What can hang from each mark
negi: fibor kudep kure lamifo poti rurip zifez
rurip: lamifo negi
lovo: kudep negi
renov: negi poti
fibor: negi
zifez: poti
poti: negi renov zifez
kudep: kure lovo negi
kure: kudep negi rurip
lamifo: negi rurip zifez

Every row comes from one small tree of marks. Brackets hold a mark, then the marks that hang from it, in alphabetical order. Every link used is in the known rows. Which tree was each row made from?
Known rows
[renov [poti [negi kudep] zifez]]: [ -1   2  19 -18   5  24   0  -6   2  14  12 -10  22   0   0  -8   3   9
 -23   3 -23 -22 -13  14   4  -2  -1   4   9  -1   4  -2   0  -2   8  22
  -1   6   0]
[rurip [negi poti]]: [ -9   2 -14  -4 -11  17 -10  12  -1   7   7   9  -9   7  -3  -4  -1  -8
  -6   5  -2  -6  -2  -1  -4 -13  -5  11 -13  -4 -23  -2  14 -11   0  -5
   1  -3   6]
[rurip [lamifo [negi fibor kudep [zifez poti]]]]: [ 10   7  -2   2   8   7   3   7  -6  -5  19  -4   8 -19  17   9  -5 -17
  -5 -16  16  -1  -4   6  21  10 -23  11  19   2   1  -3   5  -5  13   4
 -10  -5  -9]
[kure [kudep lovo] [negi zifez] rurip]: [  1   1  -4 -32 -18  13 -33   9  11  -2 -25 -12   4   5 -39  25   6   6
  29   0 -11  -6  -6  21 -15   1  15 -17  11  24  10  15   2 -16  16  20
  10 -14  11]
[poti negi renov zifez]: [  7   5  25  -4   1   1   4   2   8   9  -9  -7  20  10  -6 -10  -5  21
 -12   9 -43  -4  -5  47  28  -6 -16  -7 -12 -13   9  -4 -15  14  10  25
 -10   1   9]
[lovo [negi [kudep kure] lamifo [zifez poti]]]: [-10   3  -2 -13   6  -1   0   9  -2  16  -6   6  -7  -7   2  -4   2  -7
 -17  -9  10   4  10   2   5  23   9   5  -9  25  -4  -1 -12 -25 -19  -1
  11 -19 -14]
[renov [negi fibor kudep rurip] [poti zifez]]: [ -6 -20   4 -17  21   8  21 -24  -7 -12  16   6   0 -29  -2 -10  -1  12
 -10  -6  -1  -9  -9 -26 -13  -1   5   6  30   6  14   9   1   7 -10   4
  10  17  -1]
[negi lamifo]: [ -3   1  -4   4  -6  -1 -11  17   6   6   6   8   6  19 -10  -6   0  -7
 -20   1   6  22  -3  10 -13  -8   6  -2  -9 -10 -13   0   2  -7 -11 -13
   4   3  -7]
[kudep [kure [rurip lamifo [negi [zifez poti]]]] lovo]: [ 11  -2 -20  -5 -21 -16 -37  39  -4  16 -15 -15 -14 -14 -12   6  -2   0
  21 -10  -4   7  16  12   0  15  10  -7 -19  16 -12  -2   0   0  16  22
 -13 -11   1]
[kudep kure [lovo [negi zifez]]]: [  3   1 -11 -24 -21   1 -22  29   8  16 -18  -2 -11   6 -57   1  -8   3
   5 -10  -3  23  17  12   0  -2  31  -4 -31  24 -12  -1 -17 -23 -17  10
  14 -14  -4]
[rurip [negi kure [poti zifez]]]: [  5  -9  -5  -2  -4  10   1  -5  -5   7  -2  -5  -8   4  -4  -2   0   3
 -13  17   5 -15   1 -15  12  -1   1  -3  -5  -5 -10  -1   0   0  -1  -9
   1  -1   9]
[kudep negi]: [-12  -5   1  -1 -19  10 -18  24   8  11 -12  -1   4  28 -20  -1  -4   3
  -9   2  -2   9 -10  12  -2  -5   6   6 -21   3  -6  -1  -2 -18 -13  17
   1   8  -9]
[poti [negi fibor [kudep lovo]] renov zifez]: [ -1   4  26 -18   2   1  14  -3  -1  14  -7 -11  14 -10 -21   4 -18  13
  10  -5 -39  -9  -6  29  34  -4   0   1   7   5  19  -5 -23   7  19  45
 -31   0  22]
[zifez [poti negi renov]]: [ -6  17  32  -6   9  -3   3  12  10  16  -8  -1  16  11   6  -8   3  14
  -4  -9 -37 -16 -12  50  20   0 -30   9 -17  -7   4  -3  -4   8   4  27
 -15   4  -3]
[rurip lamifo [negi fibor kure poti]]: [ -1  -1 -23  14 -10   1   3   8  -2   2  20   7 -30  -4  10  17 -11 -17
   6  10  17 -12   6 -34  16 -12  -8   4  -9 -10  -4  -6  12   3   8  -7
  -9  11   3]
[kure [negi lamifo [poti renov zifez] rurip]]: [ -9 -11   9  17  22  -3  31 -34 -18  -8 -12  23 -14 -13  15 -17  15  13
   8  25 -14   6  -2  10  -2  -2  -4 -31  10  -4  18   2  -1  12  12  -2
   3  -3  12]
[rurip [lamifo zifez] [negi fibor]]: [ 26  11 -26   9 -15 -10 -21  31   5  -6  12  -5  -1   4  26   3 -17 -12
  -5   6 -11   3  20   2  18 -16 -13  -7   1 -23  -8  -7   7  15  26  -8
   3   8   3]
[negi fibor kure]: [ -1  -2   0  -2 -11  -5 -12   6   8  -2   4  -8   4  11 -27  12 -15 -11
 -14  -8  12  -1  -2 -15   7 -13  14   5  -8  -6   4   4  -5  -5 -17  -1
   1  18  -8]
[lamifo rurip [zifez [poti [renov [negi kudep]]]]]: [  2  20   2 -17  22   0  -6 -12  -7  -4   5 -14  34   0  42 -10  17  21
  -5 -14 -22 -11 -11  29  -5  18 -20  36   8 -13 -21   1  -9  26   3  23
  -4  -7  -9]
[lovo kudep]: [ -6   0   1 -14 -12  17 -31  17   3   5  -7   3  28  33 -14  -3 -21  -5
 -21  -2   2   1  -2  28  -1 -15  15  16 -17   1  -5   3  -1  -5  -4   2
  12  -6 -16]
[rurip [negi fibor kudep [lamifo [zifez [poti renov]]]]]: [  6  25   1  -4  22 -15   7   2  -7   3   5   2   5 -17  42  -6  -7  -6
  -3  -1 -17 -16   8  12  23   6 -22  -1  26 -10   1   1  -4  11  17  -1
 -22  -6  12]
[poti [negi fibor lamifo rurip] renov zifez]: [ 10 -11  29  23  13 -27  41 -23  -4  -9  -9  10  -2 -11   0 -10 -16   6
   9   8 -29   6   5  20  22  -2 -15 -34   7 -12  35  -6 -10  21   9  -6
 -14   5  17]
[fibor [negi [kure rurip] poti zifez]]: [ -9  -5 -13   1  -9  11 -10  -8   3  -6  -2 -16 -14 -11 -11  16  12  -4
  21   4  28 -11   1 -39  -2   6  23   5  11  22   9   6   4 -17  -7  -5
  -1  -9   8]
[zifez [poti negi]]: [ -2   6  26  -7  -2  -1  -4  20  10  17  -6  -5  17  20  -1  -6   1   3
 -14 -15 -23 -14 -11  36  10   4 -23   8 -15  -1  -2  -4   4   0  -1  14
  -2   7 -12]
[negi fibor kure zifez]: [  4  -6  -1   1  -9  -5   0  -7   6  -3   3 -11   1  -2 -32  19 -17 -10
 -11  -3  20   7   5 -29   9  -5  13   1   4  -1  -1   7 -10 -17 -18   0
   3   2   1]
[poti [negi kudep] renov zifez]: [ -5   5  25  -8   4  14   9  -5   6  12  -2  -9  27   2   8  -6  -4  17
 -14   3 -37 -17  -8  37  32   0  -9  10  -3  -5   9  -6 -21   2  13  34
 -12  -5  14]
[negi fibor kudep kure [poti renov] rurip]: [-33  -4  12  12  11   6  26 -41 -10 -13   3   6 -10 -27   7   5  -3  -9
  14  -8  12 -21 -10 -32   6  -9  14  20  -5   1  14   3  -9 -11  -8  14
 -22   7  15]
[renov [negi kudep kure [lamifo rurip zifez]] poti]: [  8  11 -18  -5  21   2  -5 -25  -6  -4  33  -7  12   0  17   3  24   4
 -11  -2  18  -5  -6 -27 -36  14  11  12  29 -14 -22  -2   2  21 -11 -15
  13   6 -12]
[fibor [negi zifez]]: [  7  -2 -12  -3 -14  10  -8  13  14   6   0  -9   8   7 -17   2  -3   3
   6   1  13  15   9  -8   1  -7   7   6  12  10  -4  -2   2 -27  -9 -12
  16 -13   0]
[rurip [lamifo [zifez poti]] negi]: [ 23  16 -13   3  -6  -7 -23  40   7   9   2  -6   8  13  46 -10   5   1
 -12   2 -13  -5  12  21  12   1 -28   2  -7 -19 -20  -6  10  15  26  -6
   3   4  -9]
[lamifo [rurip [negi kure]] zifez]: [ 30   7 -22   8 -15  -9 -26  -3   0  -3  -1 -24  22  23   5   5   0  -6
   1   2   1 -10  15   6  -5   2   6   1  -5 -23 -24  -9   2  10   2 -26
  16  -6  -2]
[lamifo zifez]: [  9  14  -2  -6 -12   3 -32  19   9  -4  -2 -11  26  19   5 -13   0  -2
 -27  -4 -10   8   1  17  -3 -12   7   5 -11 -17 -18   3  -3   3   3   1
   8   7  -3]
[poti [negi kudep [rurip lamifo]] zifez]: [  4 -20  14  23  -9   6  19  -1   4   3   1  -2  15  -1  30  -7  -3   6
  -3   0 -15  -7   1  12  15   6  -9   2  -9  -5  13 -19  -7   0  24   9
   3   1   5]
[renov [negi zifez]]: [ -2  -8  -8 -12   0   9   0  10  13   0  12   5   3   3 -26   2   0  14
 -18  -6   4  18  -3  -7  -8   3  -4  15   5   2 -23   5 -10  -8 -17   4
  20  -6  -3]
[kudep [lovo [negi fibor [lamifo rurip] [poti renov]]]]: [  1  14  -9  -5   7  -7  19 -10 -22  -3  -1  17 -29  -2 -17   6  -1  -3
  38  10  -9  16   3  17 -10  -7   4  -6 -14   6   3   1   5  15  -4  -3
 -23 -12   3]
[rurip negi]: [  5   0 -14  -7 -16   8 -19  28  11   9   3   1   6  19 -15  -2  -8  -3
 -10  -2  -7  -2   5  16   2 -12  -3   6 -12  -8 -16  -5   4 -13  -4 -11
  13  -2   1]

Write each row's tree
[  0 -13  -9  21  -6 -10   9   8  10   0  -4   9  -3   9  -2 -12   5  -3
  19  -3  20  19   9  -7 -17  -7  10 -10   9   6  13 -10  10 -15  -9 -45
  16   2  -2]  [fibor [negi lamifo rurip]]
[-35  -7 -20 -20   0  15 -19 -13  -8  -7  10  -3 -12 -32  -7   5   6  -1
  -9 -15   8  -5 -12 -30 -12  16  26  26  -2  25 -14   6 -10  -8 -10  37
   0  -9   6]  [renov [negi [kudep [kure rurip]] poti zifez]]
[ -1 -14  -5  14  -9   7  28   5   1   1  -6  13 -42 -10 -16  10  13   4
  34   5  27  11  14 -34  -5   4  15  -1 -26  19  -2  -5  -3 -15  -2 -11
   4 -11   5]  [kudep [lovo [negi kure poti [rurip lamifo] zifez]]]
[ 11 -15  27   8   6  -1  16 -20   3   3  -3  -6   6   0 -16  -9   7  12
  -4   3  -9 -21  -3  -4  -4   0   4 -20   0  -6  18  -3   1   7  -6  -8
  10  17   0]  [renov [poti [negi kure rurip] zifez]]
[  2 -17  20  13   4 -19  23 -21  -3 -10 -13  -7  -1 -15 -12   7  -9  -7
   1 -15  22  -3   5 -29   2   9   2  -2   5   6  11   8  -3 -13 -20  -9
   1   5  -5]  [negi fibor kure rurip [zifez poti]]
[  1  29  24 -18   6  -9 -14  17   5  19 -35   0   2  17  14  -6  12  16
  23   9 -20   5 -12  39  -2   9 -19 -16   0   4   1   7  -1   7  17  19
 -36  -3   9]  [kure [kudep lovo [negi [lamifo [zifez [poti renov]]]]]]
[  8  11   2 -10  20 -16  -4  19   5   2   7   5   7   7  22 -16  16  12
 -27  -7  -5  11  -5   8 -11  15 -20   2  15  -9 -17   4  -1  26  -4  -9
   7   9 -15]  [renov [negi [lamifo [zifez poti]]]]
[ -6   7  -9   2  17  -4   5  -6   1  -4  20   9 -15   0  10  -4  20   2
 -19   3  17   6  -6 -34 -12   8   0   2  10  -9 -20   1  -5  23  -7 -14
   4  10  -1]  [renov [negi kure [lamifo zifez] poti]]
[  4  -3 -24   7 -16  19  -3  19   8  11  18   0   1  -3  17  11  -8  -5
  -4   4  11   2  12  -8  11   2  -7  17   2  -3 -23 -11  -2 -27  15   2
   9 -21   9]  [rurip lamifo [negi kudep zifez]]
[ -7 -11  -3  17  -1   3  27 -35   8  -4  -9   8 -22 -11   7   9  12  -9
  38  12  45  -2   2 -50 -18   4   2 -12  21  16  13   0  18 -29  -6 -49
   5 -16  17]  [fibor [negi [kure kudep] lamifo poti rurip zifez]]
[ 18   8  -2   3  14   1   3 -38 -30 -24   3  -7  11 -10   1  -8  -4  -4
   8   9 -16   3 -11  35  11  -7 -14  -7   5 -19   6   2  10  33   8   2
 -22  -4   4]  [lamifo [negi fibor [poti renov zifez]] rurip]
[ -7   1  -6 -22  12  12  -9   9  12   7  25   5  -4   6 -29   3  15  15
 -17  -6  11  -7 -13 -20 -21  -6   6  14   5  -4 -13   7   1   7 -27   0
  17  22 -16]  [renov [negi kure] poti]
[ 11  23   4   5   9 -25 -24  13   0 -14  -5 -21   3 -12  41   7   4   2
   4  -2 -12 -18   3  11  24   4  -5  -3  -5 -17  20  11  -8  39  19  25
 -29  20  -5]  [negi fibor [kure [rurip [lamifo [zifez [poti renov]]]]]]
[  1   6 -14  -9 -25  13 -47  30  17  -7  -4  -6   8  16  21  12   2  -5
   3   3  -5  -7 -12  28  -9  -9  -2   4 -23  -7   4   7  16   3  17   6
  -6   5  -4]  [kure kudep [rurip lamifo]]
[  8   6   0  -8  22 -34  -6   5   0 -16   5 -10  -8 -12  12   7  10   1
  -9 -13   5  -9  -2 -17  -1  24  -2  -9  26   1  16  13  -6  42  -6  -6
  -5  21 -11]  [renov [negi fibor [kure rurip] [lamifo [zifez poti]]]]
[ -2 -16 -17  24 -13  12  13   2  10   0   7  -2   2 -11  24   3   2  -1
  24  -4  29   9  13 -28  -2   1   7  15  12  12   4 -14   2 -33   9 -15
  15 -15   5]  [fibor [negi kudep [rurip lamifo] zifez]]
[  1 -15  16   8   1 -14  19 -14  -7 -11 -14  -1   4 -14  -5  -3 -12  -6
   0 -13   8   6   4 -11  -4   4  -7  -2   5   6   6  10   3 -14 -12  -4
   0   0  -3]  [negi fibor rurip [zifez poti]]
[ -3  21 -10   9  11  -8 -13  -6   0 -10   0 -10 -14 -11  26  -1  24   1
  24  13   7 -10   3 -16   2   2  15 -11  16   1  17   4  -1  20  10 -10
 -20   1  14]  [fibor [negi [kure rurip] [lamifo zifez] [poti renov]]]
[ -4  -5   1   3   4   7   6  -9 -13   2   2   9  -2   4   7 -15   6  -1
 -26  20   4  17  -8  -2  -9  -2   1  -9  -2  -9 -10   4   4   5  -1  -5
  -9   1   2]  [negi lamifo [poti zifez]]
[  1   1  -8  21 -11   6 -10   8   5 -10   6  -4  19   0  45 -12   6  -6
  -8  -8   4   2   5  -2  -6  -4   8  13 -11 -15  -9  -9  -2  -1  20  -2
   7   4   1]  [negi kudep [rurip [lamifo zifez]]]
[ 25  15  16   3   0 -24  -8 -10  -9  -7  -7 -24  29  13  23   0  -9  -8
  -2 -12 -30 -13   0  31   6   9 -24  -2   2 -15   2  -4   9  28  14   7
  -6   6 -12]  [lamifo rurip [zifez [poti [negi fibor]]]]
[-10 -10  27  13   8 -16  31 -16  -9  -5 -28   4 -11 -16  -2   0 -11  10
  23   0  -5   5  -1   0  13   8 -16  -7  -1  12  19   7  -6 -14 -10  20
 -20  -3   5]  [kudep [negi fibor rurip [zifez [poti renov]]]]
[ 20  19   7 -20   9 -22   0  31  -1   5 -13   4 -12   5  -6  -5   1  -3
   3  -6 -10  10  12  18   4   5  -3 -17   4  11   9   6  -2  16   3 -12
  -7   4 -12]  [kudep [lovo [negi fibor [lamifo [zifez poti]]]]]
[-17 -14  -2  19  10 -10  26 -25 -16 -15   2  26 -26 -12  -1   1   0 -17
  12   6   7   5  -1 -21 -16  -9   3 -26  14   5  20   2  14  -1   3 -15
  11  10   1]  [kure [negi fibor lamifo poti rurip]]
[ -1  -1  -1 -20  -7  17 -18  24  13   7 -11   5   7  37 -24   9 -14  -2
 -11   2  10 -16   9  18  16  -5  21  11 -26  15  12   0 -11  -5 -19 -14
  27  -8 -23]  [lovo kudep [negi kure]]
[-19 -26   1   5  23  -2  45 -37 -18 -15  14  21 -19 -32  16  -9   0   0
  -6   1  12   6  -9 -40  -7  11  -1   1  27   9  12   2  -1  10  -4  -9
  -4   6  10]  [renov [negi fibor kudep lamifo [poti zifez] rurip]]
[-27 -11  14  20   0  10  28 -26 -11  -6 -19  14 -20 -11  -2  -6   4  11
  23  13   2  10  -7 -13  -3   1  -2   0 -16   9  -2   1  -4 -22  -7  21
 -16 -13  18]  [kudep [negi [poti renov] rurip zifez]]
[-24   2 -15  -9  -7   7 -30  -2  -8   7  -3   6  -7   4 -14  -4   2  -7
 -12   0  -8  -1  -5   3  -7 -13  18  -3 -19   5  -7  -1   4  -8  -2  25
  17   9 -10]  [kudep [kure [negi poti]]]
[  7  -9  17  20  10 -14  37 -27  -5  -7  12  14 -16 -22 -18   2  -8 -12
  11   1   3   7   5 -22 -16  -3  -7 -31  24   1  17   0  12  -6  -4 -19
   1   3   8]  [renov [poti [negi fibor lamifo rurip zifez]]]
[  0  -5 -17  16   4   4  11 -37 -23  -6   6   7  -6   3   0  10  10  -9
   8  19  12  19   0  -9 -28   8  -1 -14  14  -1 -16   0  13  -7   2  -7
  16 -22  -4]  [kure [negi [lamifo rurip] poti zifez]]
[ 18  -8 -12  22  -5 -20   9 -30 -13 -10   8 -10   2   2 -20  22 -14 -18
   2   4  29  22   9 -27 -12   8  11 -10  11 -10  -7   1   0  -3 -19 -24
   3  -9  -3]  [negi fibor kure [lamifo rurip] zifez]
[-14   7   3 -12  -7  10  -6  -3   5  14  -5   9 -14  12 -22  11  11  -8
  14   5  22   2 -16 -14 -23  -6  10  -3  -9   6 -10   5  11 -10  -2  -8
 -20   0  10]  [negi [kure [kudep lovo]] lamifo poti]
[  5 -13 -18  25 -17  -1  -2  23  14   0   1   2  -2   9  18  -7   3   2
  23  -1  15  12  11  -4  -7 -14   2   4  -8  -1  10 -15  12 -10   6 -26
  16   7  -8]  [fibor [negi [rurip lamifo]]]
[  0   1  -4 -25  -6  11 -14  22   4  -4  -9  12   4  25 -20   7 -32 -10
  -8   0  -3  -7  11  25  19 -14  11   6 -16  16  21   5  -2   0  -9  -9
  20  -6 -21]  [lovo kudep [negi fibor]]
[  4   7  13  -7  -1  14   0   0   8  10  13  -2   7   0 -24   2   1   3
 -10   2 -11  -3  -4   3  -8  -6  -8  -5   4  -2  -9   2   6 -11  -3  10
   7  -2   1]  [renov [poti [negi zifez]]]
[-23 -16  -3   1   6   9  16  -8  -1 -11   8  21 -14  -5  -4 -12  11   7
   0  -9   6   5 -13 -19 -24  -2  -1  18 -11   3 -12   1   7   3 -14  -5
  12   8  -1]  [renov [negi poti rurip]]
